Every row comes from one small tree of marks. The marks that hang from a mark follow it in brackets, in alphabetical order. Every link used is in the known rows. Which tree was each row made from?
In the rows, zero is written as 128.
Known rows:
taru[foturi girud vini[nipu]]: [105 186 113 136 134 180 128 185 193  71 146  97 126 123 104 137 159  51
 101]
taru[foturi nipu]: [109 146 132 132 127 128 115 177 171 108  88 113 141 134 150 130 132 109
 150]
magas[nipu[luvev taru]]: [147 118 141 119 135  53 131  93 118 115  76  87 143 143  96 169 122 124
 145]
nipu[luvev taru[girud]]: [147 128 138 123 119  95 118 129 106 118 150 104 147 126 109 139 128 131
 131]
guduveb[dupek[nipu[luvev taru[foturi girud]]]]: [146 104 150 123 126 124 142 136 103  70 161 113 106 139 140 154 125 163
 123]
vini[nipu[luvev taru[foturi girud]]]: [159 137 127 129 148 120 130 164 142 110 150  68 147 107  92 130 162 105
 125]
dupek[nipu[luvev taru]]: [164  96 160  97 145  94 145 116 106 131 114 128 127 160 123 135 118 150
 148]
dupek[guduveb]: [ 98 139 149 142  88  86 150 103 115 105  65 126 126 171 155 158  94 124
 113]
magas[levun nipu[luvev taru[foturi girud vini]]]: [164 157 123 110 135 114 106  95 153  81  97  94 175 116  77 186 160  85
 146]
guduveb[dupek[nipu[luvev taru[foturi girud vini]]]]: [140 120 138 123 136 138 154 149 114  55 175 121 103 140 134 160 129 143
 115]
magas[levun nipu[luvev]]: [139 149 143 120 126  78 113  30 142 114   4  93 153 152  93 178 129  90
 155]
taru[foturi nipu[luvev]]: [131 147 126 122 146 112 130 184 151 105 100 104 138 132 143 125 151 104
 156]
guduveb[dupek[nipu[luvev]]]: [117 114 156 132 126 107 164  91 105  86  90 121  84 172 150 152 104 149
 120]
dupek[guduveb nipu]: [119 118 169 114 112 102 164 101 120 106  71 149 102 187 168 148  94 143
 118]
dupek[guduveb nipu[luvev]]: [138 118 163 106 131  87 177 108 102 102  81 140 101 183 161 142 114 139
 125]
nipu[luvev taru[foturi girud vini]]: [149 149 118 114 130 134 124 189 127  79 187 108 151 121 101 148 158  96
 121]

Write each row's tree:
[114 167 119 136 157 118 166 128 157 108  89  92 120 148  96 140 140  61
 113]
taru[vini[nipu[luvev]]]
[141 107 138 124 140 123 166 140 107  66 142 120 106 153 133 166 123 145
 122]
guduveb[dupek[nipu[luvev taru[foturi vini]]]]
[126 150 124 125 108 150 110 181 151  81 173 120 154 122 109 154 137 103
 115]
nipu[taru[foturi girud vini]]
[173 127 139 112 127  82 105  74 134 108  45  85 183 129  82 185 144 111
 164]
magas[levun nipu[luvev taru[foturi]]]
[159 124 128 129 152 104 143 155 133 123 113  65 153 123  93 136 153 110
 131]
vini[nipu[luvev taru[foturi]]]
[142 107 169 112 113  98 149 111 109 108 135 145 118 158 159 151  98 167
 119]
dupek[guduveb nipu[taru[girud]]]
[141 148 124 121 131 109 132 141 119 101 166 112 142 130 102 146 136 104
 122]
nipu[luvev taru[girud vini]]
[162 106 163 102 133  83 161 118  89 103 146 135 115 154 152 144 117 161
 123]
dupek[guduveb nipu[luvev taru[girud]]]
[145 158 132 120 116 128  93  90 173  85  89 106 177 118  84 192 140  87
 142]
magas[levun nipu[taru[foturi girud vini]]]
[132 118 142 129 137 117 162 111 106  74 160 126  94 146 134 159 112 148
 116]
guduveb[dupek[nipu[luvev taru[girud vini]]]]
[107 169 118 137 138 159 144 173 185  86 102  94 132 142 103 146 148  57
 107]
taru[foturi vini[nipu]]
[123 186 110 128 152 167 140 194 176  68 154  88 125 121  98 132 177  48
 104]
taru[foturi girud vini[nipu[luvev]]]
[134 154 137 126 118 105 102  47 164 107  72 109 168 129  83 193 119  96
 141]
magas[levun nipu[taru[girud vini]]]
[114 107 150 137 122 116 163  95 118  89 119 133 102 164 140 171  86 156
 116]
guduveb[dupek[nipu[taru[vini]]]]
[119  92 161 138 113 103 150  86 107 104 106 124 106 161 147 163  82 179
 125]
guduveb[dupek[nipu[taru]]]
[159 117 132 116 121 102 122 164 107 110 127  98 161 134 108 147 143 128
 141]
nipu[luvev taru[foturi]]
[151 135 120 115 132 118 139 179 120  91 145 107 156 138 102 155 150 100
 129]
nipu[luvev taru[foturi vini]]
